In the rows, 128 means zero.
Known rows, with every way that one mark hangs from another:
N[K[M[L]] S[D]]: [149  84 145  99 159 111 134 123  81 134 124 128 130 116 147 117  81 105
 144 124 146 145 127 163 111 129  86 130 125 163 163  95 139]
J[L[M]]: [150 120 115 123 143 123 129 117 154 120 139 126 111 148 100 127  71 184
 125 168  84 143 116 137 116 143 121 142 129 115 115 107 109]
E[Z[M[K]]]: [106 150 121 162  92 132 126 114 184 127 120 141 143 119 110 105 157 116
 147 128 134 136 138 125 125 150 155 124 132 137  97 128  83]
M[K[N] L[J]]: [136 145 134 125  83  98 141 155 124 135 144 137 116 122  79 136 150 133
 144 104 121 141 137 148 149  97 145 102 120 139 122 193 141]
S[B]: [118 131 126 128 148 146 121 124 160 122 128 133 139 133 153 138 107 106
 106 139 111 134 103 156 119 124 112 130 150 144 113 129 130]
A[E[Z[M[K]]]]: [ 91 143 113 169 101 144 124 109 199 143 112 135 129 131 125 104 164 118
 147 136 148 124 119  90 125 159 161 124 112 144 115 136  52]
Z[M]: [132 143 120 166 141 125 117 115 174 135 136 159 133 130 141 106 143  97
 112 122 143 125 133 108 139 126 127 128 134 113 116  98 121]
N[K S]: [126 178 143 105 149 137 141 125 143 131 143 118 155 109 122 142 112 103
 119 135 156 135  93 133 108 135 108 136 114 132 144 104 123]
L[J M[K[N]]]: [112 187 118 124 106 105 128 173 131 137 138 119 114 136  75 104 135 132
 152 123 103 136 116 119 136 105 161 116 135 114 121 171 129]
H[D[S]]: [134 173 129  92 141 122 118 144 150 107 124 146 137 117 150 160 148 149
 113 132 159 133  87  83 151  99 130 118 138 112 143 110 202]
L[J M]: [144 166 116 127 147 111 131 158 109 128 135 114 103 140 109 112 120 120
 133 120 114 132  85 139 123 117 139 127 150 101 118 124 167]
N[S[B D]]: [113 133 127  78 160 161 124 131 155 112 127 128 143 126 195 135  85  96
 114 127 123 119  80 181 101 120 110 136 160 173 141 102 122]
J[K[M[Z] N] L]: [126  44 130 154 131 132 119 115  80 134 119 115 127 150 127 153 124 174
  93 148  87 111 214  77 139 141 122 145 105 100 135 117 106]
N[K[M] S[D[H]]]: [122 135 144  92 172 127 152 134  69 115 128 128 137 115 195 129  81 103
 115 144 201 121  99  87 128 121  91 132 129 133 178  89 133]
A[E[Z]]: [110 169 123 128 145 148 122 122 137 130 115 101 126 141 131 138 138 111
 111 145 149 119 101  97 113 156 156 132 115 133 133 134 120]
D[H S[B]]: [112 129 133 111 142 168 142 118 152  95 121 144 137 111 215 169  82 129
 110 150 165 139  69  48 156 102  93 120 153 119 123 150 153]
H[D]: [143 185 127  91 149 110 117 150 138 118 135 146 137 135 128 143 166 135
 106 130 150 117  96 154 131 116 139 125 132 123 139 102 177]
L[M]: [138 168 122 117 153 118 120 130 143 126 133 126 119 147 108 111 110 126
 149 137 110 134 109 140 114 130 133 134 145 113 114 110 148]
K[M[Z] N[S]]: [ 99 139 143 130 132 129  99 139  95 157 111 103 163 127 138 130 166 101
 136 124 114 108 181 134 128 122 143 142 117 128 140 124 168]
A[E[Z[M]]]: [106 146 112 162 140 149 115 110 168 145 113 123 129 134 149 116 153  93
 113 140 151 114 113  74 125 159 157 131 112 125 124 119  81]
L[J[K] M]: [152 136 119 115 141 126 146 145 104 120 141 118  87 145 113 117 115 133
 120 117 120 114  99 109 122 124 123 128 156  84 133 114 148]
S[D]: [131 140 123 113 167 124 127 130 134  96 137 139 124 147 153 123 104 118
 111 116 162 125 118 137 126 117 125 126 145 136 131  87 151]
A[E[Z[M[K[N]]]]]: [ 82 168 114 159 102 141 114 119 194 156 116 127 141 129 118 116 165 101
 123 143 143 119 143  48 136 146 179 121  96 143 128 169  49]
N[K S[B D]]: [111 141 130  84 175 157 136 126 143 121 134 119 154 114 185 141  70  95
 109 138 140 140  72 150  97 135  93 136 138 175 147 106  98]
L[J M[K Z]]: [121 148 115 154  96 115 134 153 123 117 122 109 115 143  81 102 162 161
 192  90  98 140 103 161 126 131 146 132 143 110  89 155 145]
N[S[D]]: [127 158 130  78 157 139 128 128 143 105 136 131 136 126 157 129 107 110
 116 116 154 112 104 159 112 118 123 132 146 151 148  82 149]
D[H]: [133 176 136 112 144 134 146 125 130 104 141 144 126 132 158 144 120 127
 109 139 188 112  96  96 145 114 116 120 135 103 128 119 153]
B[S]: [130 148 131 133 144 126 127 112 154 101 139 153 128 104 150 124 121 117
  88 120 195 121  88 165 121 104 119 123 134 119 126  96 157]
J[K L[M[Z]]]: [152  81 116 134 135 149 133  98 129 108 129 113 107 158 100 139 108 211
 140 141  83 124 145 117 114 169 113 152 125  94 111 108  99]
J[L]: [138 110 124 130 136 129 133 113 148 114 142 137 126 138 117 146  89 169
  94 157 108 134 128 132 127 138 114 136 117 119 118 104 118]
B[S[D]]: [127 132 121 112 164 123 129 115 132  80 138 154 119 114 169 116  95 120
  88 108 208 117  85 163 119  98 119 122 144 143 136  76 155]
S[B D[H]]: [118 135 122  95 167 153 144 127 128  85 130 144 125 137 213 147  76 114
  99 137 168 120  78 108 135 110 103 121 162 144 134 121 124]

Rows:
[142 115 136 149  85 119 130 103 155 115 123 136 132 136  77 129 164 172
 204  95 119 147 146 188 131 138 122 122 124 148  87 161 141]	M[K L Z]
[142 108 112 164 117 136 133 126 125 156 118 122 105 118 132 125 164  97
 124 115 135 124  95 116 135 147 152 118 111 134 125 156  99]	A[E[Z[M[L[J]]]]]
[137 109 128 112 133 139 136 113 136 117 151 138 122 139 116 166  96 171
  64 162 113 115 175  65 135 132 125 131 106 103 147 122  90]	J[K[N] L]
[129 106 114 153  97 128 130 111 166 112 122 117 122 153  72 118 117 222
 185 141  64 152 137 155 118 159 129 145 119 127  85 138  92]	J[L[M[K Z]]]
[139 124 123 163  79  98 133 146 146 151 142 159 121 114  95 108 162 112
 140 101 128 140 150 123 160 102 147 102 116 134 117 175 106]	Z[M[K[N] L[J]]]
[140  34 130 141 135 127 136 113 105 123 127 140 103 145 140 131  84 167
  85 160 102 118 176 105 125 143  96 141 127 104 147  79 111]	J[K[M] L]
[109 179 116 147  96 112 123 165 116 132 127  98 125 144  72 114 167 147
 175 101  95 136 127 130 137 119 167 127 125 113 100 182 138]	L[J M[K[N] Z]]
[132 151 127  94 165 135 149 110 114  65 142 168 117 107 203 131  92 125
  82 118 252 105  67 123 137  94 107 116 143 123 149  88 154]	B[S[D[H]]]
[138 147 115 143 139 121 124 151  91 123 124  94 115 146 106 110 157 138
 156  99 101 130  98 149 124 129 146 140 144  97  99 138 176]	L[J M[Z]]
[138  20 129 164 130 137 129 106  90 117 113 123 117 150 134 139 124 185
 107 142  94 118 189 113 128 156 102 148 120 100 125  95 120]	J[K[M[Z]] L]
[111 119 145 146 150 131 123 126  83 149 113  98 161 117 135 124 144 107
 145 124 132 132 135 142 113 147 108 150 113 125 135 104 150]	N[K[M[Z]] S]
[146  61 143 141 124 119 112 111  63 143 114 122 121 141 122 142 161 127
 140 113 115 116 216 114 141 128 119 127 116 116 138 143 157]	J[K[M[L Z] N]]
[122 143 124  89 147 145 112 143 165 113 115 142 144 113 182 165 126 141
 108 145 129 141  70 107 142 102 114 123 152 139 133 135 172]	H[D[S[B]]]
[135 116 127 152  75 124 130  97 167 133 123 149 130 111  94 111 154 132
 175 124 121 150 147 161 127 152 143 115 127 155  99 153  86]	E[Z[M[K L]]]
[122 157 146 109  73 131 124 115 155 138 128 123 158 116  87 145 171 148
 192 101 109 130 160 179 129 126 138 126 109 161 116 179 127]	M[K[N[S]] L Z]
[114 129 115 138  97 126 120 123 157 127 127 113 137 151  68 128 121 208
 168 149  65 149 163 116 131 147 147 141 103 128  94 166  77]	J[L[M[K[N] Z]]]
[ 85 193 130 120  83 146 121 126 185 149 128 125 167  99 116 119 171  96
 138 137 128 122 152 121 123 141 173 126 116 149 125 150  68]	E[Z[M[K[N[S]]]]]
[120  75 140 104 128 138 127 125 117 146 133 126 131 125 138 150  91 150
  73 171  94 102 190  90 122 132 113 143 112 113 175 100 100]	J[K[M N[S]] L]
[102 109 143 126 159 144 125 135 117 157 114 113 156 108 177 126  89  81
 114 156 110 141 105 153 100 132  88 147 133 156 146 113 116]	N[K[M] S[B]]
[153  59 138 179 133  99 135 143  30 145 115 102 123 123 109 125 149 116
 152  96 121 154 137 149 136 131 105 129 110 120 120 149 172]	N[K[M[L[J] Z]]]
[121 116 121 161  86 136 128  95 190 151 111 144 119 123 106 110 156 131
 175 127 138 136 123 126 125 164 146 111 109 162 115 164  56]	A[E[Z[M[K L]]]]
[159  51 143 133 130 113 127 108  92 132 121 150  99 138 131 128 115 127
 128 123 125 120 173 136 127 128  94 121 143 116 147 102 156]	J[K[M[L]]]
[144 108 131 154  73 112 142 134 118 114 126 124 116 130  80 125 177 169
 189  77 108 144 119 189 140 125 128 117 130 134  94 179 155]	M[K L[J] Z]
[120 142 128 143  77 121 121 111 161 151 126 140 142 111  87 122 162 112
 159 132 117 145 177 126 139 139 165 112 112 155 109 181  80]	E[Z[M[K[N] L]]]
[107 134 135  93 159 121 109 151  95 136 122 122 143 130 167 120 109  78
 106 131 137 106 160 125 125 101 137 131 135 149 170  95 154]	K[M N[S[D]]]
[134  78 132 145 138 113 139 153  65 127 126 126  95 138 146 115 131 114
  86 111 137 107 144 107 133 116 117 128 149  88 150  99 168]	L[J[K[M]]]
[143 118 118  97 141 133 131 117 133 127 147 124 107 150  99 150  78 179
  96 173  89 123 162  75 124 141 129 139 114  99 143 125  81]	J[K[N] L[M]]
[106 180 122 136 106 119 111 132 152 133 123 113 142 152  76 116 158 151
 190 120  99 139 153 124 129 130 156 134 122 124 103 169 120]	L[M[K[N] Z]]
[136 114 121 163  68 116 145 129 132 136 127 138 118 105  95 106 167 126
 163 107 116 147 124 163 135 138 151 110 133 142 100 168  97]	E[Z[M[K L[J]]]]
[154 117 127 147 116 130 121  99 141 140 126 137 132 114 120 123 149 106
 139 129 123 138 144 154 128 154 143 123 128 138 103 131 114]	E[Z[M[L]]]
[168 100 122 163 115 111 135 131 126 144 141 155 107 117 121 111 150 103
 124  96 125 136 119 150 148 112 122 111 133 118 115 129 141]	Z[M[L[J]]]
[110 184 132  67 159 137 119 142 132 117 143 125 149 127 153 143 109  93
 102 124 155 107 132 122 123 105 146 125 131 150 159 107 140]	K[N[S[D]]]
[117 132 148 122 152 120 129 135 101 152 125 116 150 111 141 121 112  90
 122 145 143 132 124 136 111 130 101 139 117 128 153  91 140]	N[K[M] S]
[108 144 133  82 128 166 139 154 121 143 142 111 134 109 164 160 124  89
  70 128 116  99 109 113 119 109 126 129 145 124 159 151 116]	L[J[K[N[S[B]]]]]
[156  78 140 156 140  86 142 151  45 152 129 120 108 116 113 123 117 107
 129 120 128 155 121 148 135 118  97 118 118 122 138 136 164]	N[K[M[L[J]]]]
[132 101 149 121 117 121 102 126  86 163 113 109 150 120 120 140 161 108
 160 117 100 118 187 166 130 124 130 135 114 145 138 148 170]	K[M[L Z] N[S]]
[145  95 135 135 121  90 121 163  52 156 129 122 111 126 114 129 133  96
 108 117 108 129 164 140 151  90 135 114 123 123 145 161 185]	K[M[L[J]] N]
